In the rows, 128 means zero.
Known rows, with every step that occurs:
bilod > tezi > fofo > pogumo: [102 142 145 142 142  92 122 105 103  84 161 148 111 145 155  94 156 107
 111 126 153 116  99 139  87 177 158 101 125 133 122 163  32 182  90 123
 154 122 172]
fira > vunid > pogumo > fofo: [ 75 130 119 145 115  96 132  99 106  69 120 148 121 141 167 109 100 112
 100 134 159 121 125 138  73 157 140 109 117 160 138 121  42 135 107  62
 146 138 131]
dovam > fofo > zupen: [ 77 169 106 142 143 128 150 120  95  90 188 116 112 136 146 111  92 119
  84 110 134  94 131 171  58 136 163 137 128 180 121 115  55 174 120 103
 147 109 156]
bilod > tezi > fofo > dovam: [104 135 143 128 146  91 136 136  96 129 185 132  90 150 158  88 143 120
 113  92 163 109  99 169  75 137 158 102 149 137 111 175  70 186  99 122
 158  85 181]
dovam > pogumo > fofo > tezi > bilod: [114 143 129 163 137 114 138  72  68  99 159 132  78 131 119  75 121 118
 102 136 139 123 115 181  54 158 147 126 126 174 118 128 104 146 131  61
 149  92 170]
fite > vunid > pogumo > zupen > fofo > tezi: [103 118 137 133 163  59 132  99 103 105 170 145 143 144 166 139  69  96
 108 126 153 123 102 177  96 173 167 121 121 160 131 114  83 151 113  73
 126 105 167]
fite > vunid > limup: [ 71 126 133 151 140  75 109 119  70 114 134 109 103 156 146 157  97 107
 103 119 173 108 106 186  86 147 149 137 141 118 111 152 122 162 117  41
 117 112 147]
peposas > galus: [103 133 106 141 121  99 141 136  81 132 179 140  91 168 126 116  83 111
 111 104 185 131 115  83 104 177 170 120 143 156 116 143  92 159 111  81
 151  93 159]
limup > vunid > pogumo > dovam > fofo > tezi: [ 71 120 135 139 149  73 144 138 113 105 174 132 116 138 165 113  73 110
 106 128 161 146 103 129  93 158 164  98 124 169 135 118  72 160 125  69
 126  74 162]
peposas > galus > fira > vunid > pogumo: [ 77 145 126 110  97  80 140 118  96 105 144 139 113 184 163 129 103  95
 125 133 186 145 106  53  99 205 163 105 132 146 122 140  62 147  87  70
 142  94 140]
galus > fira > vunid: [100 151 136  87  74 123 158 108 100 109 125 124 102 176 152 120 144 104
 122 113 182 133 105 110 115 172 153 117 139 145  99 122  80 166  89  81
 136 112 159]
vunid > pogumo > zupen > fofo > dovam: [113 109 121 130 156  48 134 139 107 127 191 142 110 162 173 112  76 120
  99 103 152 102 120 170  67 151 166 107 128 156 144 148  50 157  96 106
 127 110 150]
limup > vunid: [ 60 110 109 128 103 127 124 117  97 124 150 122  85 148 143 111  95 125
 113 127 163 133  99 126 107 162 161 102 142 162  98 122  83 148 101  54
 130 102 147]
vunid > pogumo > zupen: [106 111 128 130 161  50 125  89 113  81 147 163 120 156 157 127  86 121
 106 129 154 108 105 163  70 170 167 114 128 140 138 157  85 137  87  72
 124 152 146]
zupen > fofo > dovam > pogumo: [ 84 126 107 119 138  98 146 138  76 138 184  96  98 145 122  73  90 134
  89 100 145 103 125 156  98 154 150 120 162 163 134 151  79 169 113 100
 122  98 164]
tezi > fofo > dovam > pogumo > vunid > fira: [ 75 121 119 164 170  94 121 112  78  97 195 127  78 128 108  64  96 143
  97 145 152 102 139 191  91  94 128 111 141 150 113 188  74 179 121 107
 129 116 157]
bilod > tezi > fofo > pogumo > zupen: [131 132 149 115 146  60 139  84 112  72 141 168 117 141 153 105 137 115
 106 121 145  95  96 186  69 178 169 106 110 136 133 166  47 169  92 110
 146 154 166]
fofo > dovam: [101 118 126 148 151  87 128 143  90 136 195 122 100 164 152 102 120 128
 111  98 164 111 109 150  68 142 165 111 144 148 115 145  78 165  92 100
 126  94 167]
peposas > galus > fira: [131 153 121 109  94  89 164 135  83 133 188 132  88 187 138 123 107 103
 126 100 177 144 106  84 117 205 175 124 141 152 115 144  80 158  88 110
 159  87 152]
bilod > tezi: [106 123 129 134 132  99 132 113 115  92 161 140 104 149 154 104 138 110
 116  90 166 126  90 167 109 128 152 114 135 112 113 163  98 170 102 112
 154 125 171]
fira > vunid > pogumo > zupen: [ 94 116 134 108 135  61 133  87 114  75 115 160 123 158 159 128  97 116
 108 133 164 108 106 147  71 173 162 109 123 143 130 147  79 143  93  55
 121 151 145]
bilod > tezi > fofo: [100 141 140 125 132 117 135 105 106 103 156 147  86 141 144  94 143 116
 110 106 163 122 101 168 109 131 148 109 154 130 104 176  87 186 108 112
 171 116 182]
tezi > fofo > pogumo > zupen: [128 129 144 119 149  68 134  85 106  82 145 163 116 148 145 108 125 121
 101 133 144  95 107 170  65 186 171 111 119 151 132 152  49 163  91  95
 133 154 163]
limup > vunid > pogumo > dovam > fofo: [ 72 113 112 126 120  85 138 160 121 101 155 135  85 140 164 110  50 133
  97 121 152 131 124 133 104 149 156  96 132 165 142 142  39 153 118  70
 126  99 137]
pogumo > zupen > fofo: [128 114 109 115 130  84 146 109 118 112 166 153 102 150 152 121  71 120
  89 106 152 109 124 183 107 137 155 126 134 157 136 132  78 162 112  95
 136 149 155]
fite > vunid: [ 88 118 126 130 126 126 109 117  79 116 134 115 110 144 144 135  94 124
 117 111 157 113 107 184 118 166 161 132 144 152  92 138  79 140 100  53
 122 109 161]
fira > vunid: [ 77 133 125 115  99 133 138 104 101 105 118 127 107 160 143 113 128 114
 110 117 184 121 110 119 102 143 147 114 145 150  98 120  92 168 107  59
 127 123 164]
limup > vunid > pogumo > fofo > dovam: [ 75 114 117 154 136  72 127 138  93 111 170 131 105 146 175  97  93 122
 106 117 148 115 113 152  50 167 159  95 116 169 137 132  28 136  95  80
 140  91 130]
fite > vunid > pogumo > zupen: [102 107 132 119 153  59 116  93 101  84 126 152 127 148 161 141  74 123
 113 128 149 101 104 187  82 185 171 122 122 144 127 155  73 125  89  52
 118 142 144]
peposas > galus > fira > vunid > fite: [ 85 137 107 120  77  92 151 123  81 132 139 107  89 187 169 134  87  91
 122 132 181 157 133 105  84 181 157 112 141 149 102 119 108 144 105  67
 150  77 138]
pogumo > vunid > fite: [ 77 103 109 180 132  98 111 107  92  94 161 129  95 158 162 115  78 118
  99 148 149 147 148 177  74 102 151 123 135 139 108 123  97 143 113  73
 134 115 137]
zupen > fofo > pogumo: [107 124 116 156 136  87 120 120 104 103 180 140 119 159 161 107 106 109
  95 127 152 122 123 125  99 173 161 113 121 154 137 122  21 165  94 112
 126 130 154]
tezi > bilod: [118 130 117 163 124 131 114  89  82 116 159 142  52 158 128  97 121 130
 111 129 153 125 119 157  68 143 154 121 140 154  98 147 104 151 109  63
 139 105 168]
zupen > fofo > dovam: [107 115 113 142 141  88 135 153  98 146 204 123  98 164 162 103  93 121
  99  94 161 114 123 155  84 134 159 113 142 159 126 135  60 170 103 113
 130  93 163]
fofo > pogumo: [102 126 130 162 146  91 113 108  96  91 168 138 121 159 151 105 133 115
 108 131 152 119 109 119  79 181 166 111 123 143 126 133  41 160  82 101
 121 131 158]
peposas > galus > fira > vunid: [105 159 128  84  63 113 170 121  87 122 135 127  99 183 142 123 125  98
 126 107 193 137 106  73 118 196 161 114 134 156 102 124  76 167  99  81
 150  91 156]
dovam > fofo > tezi > bilod: [111 139 124 168 140 126 136  93  93 107 176 135  78 147 132  93 110 115
 102 136 147 140 117 162  67 143 158 125 128 174 105 121 113 162 135  63
 142  79 177]
galus > peposas: [128 135 111 129 133 123 141 131 112 131 199 161  96 186 143 100 111 121
  97 124 152 117 107 137 126 138 144 112 145 144 124 135  94 152 104 100
 136 113 159]
dovam > fofo: [ 88 125 101 143 127 133 149 135 120 100 169 126 104 145 142 102  83 128
  85 113 147 131 131 154 111 128 152 128 145 168 121 124  86 169 126  86
 137 120 156]

Rows:
[ 94 129 116 157 136 107 132 127 113  81 167 132 125 150 153  98 111 118
  89 133 140 124 125 127  90 172 162 114 117 164 134 120  28 167 105 101
 126 127 153]	dovam > fofo > pogumo
[ 49  97  93 156 110 101 116 116  89 129 153 103  78 160 169 124  65 112
 111 150 158 156 126 147  76 156 157 102 147 155 100 117 115 128 107  47
 135  86 132]	limup > vunid > fite
[ 99 115 112 110 123  72 139 103 121  97 141 158 117 158 168 127  66 111
  94 123 160 114 123 154  99 152 151 112 127 155 139 131  61 152 109  76
 130 144 145]	fira > vunid > pogumo > zupen > fofo
[ 80 120 131 142 139 109 133 121  79  91 167 125 107 135 115  69 115 143
  91 120 138 104 129 171  89 114 155 124 138 151 122 147  55 170 114  93
 118 117 155]	fofo > dovam > pogumo > vunid
[ 86 107 112 188 164  97 108 104 100  81 190 147  86 142 128  96  90 134
 105 144 165 119 134 182 100  79 130 117 126 137 107 163  82 167 115  99
 126 136 147]	pogumo > vunid > fira
[109 123 121 154 140  87 141 137  90 116 178 130 104 146 159  93 114 126
 101  95 150 103 120 181  55 141 156 114 123 164 133 134  50 154 103 100
 142 108 152]	pogumo > fofo > dovam
[ 75 112 113 170 168  87 121 117  82  94 197 120  87 134 112  71  91 144
  99 138 152 103 136 187  90  93 130 115 133 143 116 178  78 170 117 105
 117 120 151]	fofo > dovam > pogumo > vunid > fira
[ 66 112 126 148 149  91  92 114  87  98 143 127 122 154 164 138  76 119
 120 136 157 126 109 145 102 185 162 118 137 142 114 149  64 125  87  48
 119 108 144]	fite > vunid > pogumo
[ 93 172 117 151 143 111 145  96  80  78 177 130 114 125 151 108 110 114
  91 109 134  82 127 192  36 144 155 133 113 176 131 115  39 158 109 102
 158 127 147]	pogumo > fofo > zupen
[ 80 131 141 126 135 107 139 116  85  85 161 135 102 128 119  58 131 138
  94 116 136 103 120 189  92 110 151 117 138 142 119 169  50 184 118 110
 140 112 166]	bilod > tezi > fofo > dovam > pogumo > vunid
[ 84 159 134 113  89  66 155 122  77 118 134 118  93 186 144 149 120  84
 110 116 201 129 105  97  85 167 149 124 135 121 117 143 117 183 116  65
 139  97 142]	peposas > galus > fira > vunid > limup
[ 83 125 127 146 132  76 134 132  94 102 154 134 117 152 175  99 110 117
 105 114 158 106 119 148  48 156 151 102 116 162 138 132  34 146  98  82
 139 102 140]	fira > vunid > pogumo > fofo > dovam
[101 125 127 153 156  93 139 111 106 121 199 134 124 152 152 117  96  97
 102 116 166 141 107 144 108 142 156 120 141 159 122 105 102 173 121  98
 136  97 181]	zupen > fofo > tezi
[124 112 118 122 145  63 145 141 104 134 190 138 103 159 162 109  86 124
  98  92 152  99 119 181  73 141 164 114 130 160 135 140  61 165 103 109
 129 111 160]	pogumo > zupen > fofo > dovam
[ 59 159 114 127 135  89 143 140  97  92 178 120  97 130 166 114  66 121
  94 118 136  95 125 154  54 156 166 111 118 179 137 127  18 161 113  87
 136  88 140]	limup > vunid > pogumo > dovam > fofo > zupen
[ 63 128 132 160 144  74 124 106  77  82 149 123 100 145 116 112 107 120
  79 135 159 107 122 174  78 103 139 136 140 116 130 158 110 181 132  65
 115 138 141]	dovam > pogumo > vunid > limup
[ 80 109 109 164 159 102 103 114  81 112 167 111  90 139 135 123  75 128
 122 131 169 109 120 196 114 138 134 121 137 144  94 170  97 147 107  73
 120 114 154]	fite > vunid > fira
[110 127 132 120 159  70 157  93 100 112 181 134 130 138 135 108  86 105
  93 116 151 118 106 174  99 159 158 126 138 164 136 119 110 168 128  91
 130 117 178]	dovam > pogumo > zupen > fofo > tezi
[120 134 150 129 139  63 119 136  94 108 161 150  82 147 154 103 120 130
 111 113 162 105 114 134  82 166 163  93 131 140 137 170  17 175  89 108
 126 115 169]	tezi > fofo > pogumo > dovam
[108 108 123 120 149  53 126 141  97 130 174 134 117 155 175 126  65 122
 104 105 147  98 117 189  76 163 168 114 124 161 135 145  40 146  97  87
 120 100 149]	fite > vunid > pogumo > zupen > fofo > dovam
[102 138 142  98 100  41 140 147  92 118 143 148  83 175 167 129  86 110
 129 106 192 129 110  77  98 190 164  92 128 136 139 163  39 153  86  78
 132  88 146]	peposas > galus > fira > vunid > pogumo > dovam
[117 136 135 171 147 115 120  79  79 116 174 142  74 154 131 100 129 112
 116 134 155 136 103 154  60 152 159 121 132 159  98 131 121 155 117  62
 139  83 183]	fofo > tezi > bilod
[123 128 129 159 152  78 124  75  92 107 175 160  84 152 151 109  92 105
 107 142 147 131 111 167  59 162 160 119 118 163 124 132  98 146 120  66
 140  96 169]	vunid > pogumo > zupen > fofo > tezi > bilod
[128 121 134 133 134  54 122 150 104 115 171 148  90 154 167 113  92 124
 105 104 160 110 122 137  94 158 159  99 118 141 151 150   5 168  93 113
 116 121 158]	zupen > fofo > pogumo > dovam
[ 94 138 133 147 154  97 154  92  85  92 168 122 132 122 127  87 113 109
  96 121 146 122 109 170  82 162 148 125 134 169 135 114  98 156 126  83
 143 112 170]	dovam > pogumo > fofo > tezi
[ 80 132 114 121  88  95 143 109  91 120 132 100  93 183 176 132 101  97
 119 138 172 154 133 134  82 164 150 115 143 142 100 118 111 145  98  67
 140  93 141]	galus > fira > vunid > fite
[ 91 130 129 153 158 110 153 119 113 102 189 128 132 143 144 106 100 107
  95 121 156 144 108 147  99 141 160 122 136 169 119 105 108 175 131  85
 136  95 178]	dovam > fofo > tezi
[ 81 149 140 118 100  74 147 111  87 110 127 113  97 179 152 146 136  90
 108 120 193 123 103 128  82 152 143 126 139 116 114 142 122 181 110  66
 129 117 144]	galus > fira > vunid > limup
[ 77 122 123 140 129 122 130 102  86  75 154 135 107 133 106  76 110 142
  88 129 139 112 129 169 108 112 149 132 142 149 117 142  69 165 117  82
 119 139 154]	dovam > pogumo > vunid
[ 91 167 117 127 143 102 153 138  95  95 185 122  97 131 153 114  84 126
  88  98 138  88 131 176  57 132 163 127 126 173 134 128  35 177 117 106
 140 104 154]	pogumo > dovam > fofo > zupen
[ 82 127 121 125 146  98 142 128  70 132 177  92 100 145 113  73 111 138
  98 103 147 102 116 151  84 165 155 117 163 155 125 159  93 164 103  91
 117  97 169]	fofo > dovam > pogumo
[130 119 137 128 151  58 131  91 108  77 148 159 124 151 149 116 118 120
 103 124 146  97 102 169  65 184 175 115 108 144 138 142  55 153  85  94
 121 160 155]	fofo > pogumo > zupen
[111 135 133  87 112  49 154  99 104  89 128 162 119 173 157 134  93 104
 119 125 173 117 102 111  81 207 173 111 116 149 134 148  71 141  88  69
 138 128 139]	peposas > galus > fira > vunid > pogumo > zupen
[115 130 140  84 146  63 161 103  91 104 147 131 102 130 125  79 122 132
  99  97 136  80 100 210  74 164 161 115 143 143 134 185  93 170 109 104
 140 129 171]	bilod > tezi > fofo > dovam > pogumo > zupen
[122 138 134 158 139 107 137 109  92 113 173 143  65 143 138  96 103 121
 105 125 151 134 116 167  65 137 158 116 125 170 114 133  97 163 134  67
 137  73 179]	pogumo > dovam > fofo > tezi > bilod
[ 80 139 133 107 142  98 148 126  74 127 169 101  92 135 117  62 131 133
 100  99 146  99 108 168  89 158 150 111 166 146 122 183  87 180 111 110
 143  92 178]	bilod > tezi > fofo > dovam > pogumo
[ 89 123 126 168 129 115 125 119 114  49 161 158 129 140 145  89 112 129
  85 144 133 123 135 153  94 123 160 122 102 159 128 117   5 173 114 101
 123 139 142]	dovam > fofo > pogumo > vunid
[ 64 117 106 145 106 105 128 106  91 117 126 106  96 170 169 129  91 104
 110 141 174 146 136 139  73 141 145 111 149 144  98 115 120 144 112  50
 132 101 145]	fira > vunid > fite
[ 80 103 124 118 138  60 124  92 110  88 136 156 111 150 158 124  75 122
 110 138 151 116  97 152  76 185 171 101 123 153 130 146  74 128  89  53
 123 137 133]	limup > vunid > pogumo > zupen
[ 77 123 136 176 145  71 115 111  89  80 158 141  99 155 139 130 113 111
  87 133 169 117 119 170  72  90 145 134 129 112 122 148 106 181 125  70
 122 137 142]	pogumo > vunid > limup
[121 134 125 167 138 114 126  88  85 124 185 142  72 152 139 101 105 109
 107 131 154 139 114 157  74 143 154 122 131 166 107 122 107 160 127  73
 144  81 180]	zupen > fofo > tezi > bilod
[115 119 105 101 130  86 153 104 103 111 159 132 104 140 130 100  68 127
  82 108 141 101 128 189 112 151 150 128 144 161 142 140  86 162 120  91
 130 151 155]	dovam > pogumo > zupen > fofo
[122 122 146 138 141  54 117 139  98 105 163 145  91 155 161 110 112 127
 115 108 165 107 110 130  80 166 166  97 120 132 141 157  22 164  82 107
 112 121 161]	fofo > pogumo > dovam
[114 121 130  98 151  66 155 107  87 109 154 123 108 140 120  88 103 139
  95 101 140  81 109 196  68 170 165 121 143 155 136 162  96 156 103  87
 117 134 162]	fofo > dovam > pogumo > zupen
[ 76 116 122 183 137  89 107 101  91  84 160 137 103 155 167 106  96 115
  97 167 141 141 148 164  61 129 155 114 123 145 115 128  55 154 105  86
 137 114 140]	tezi > fofo > pogumo > vunid > fite
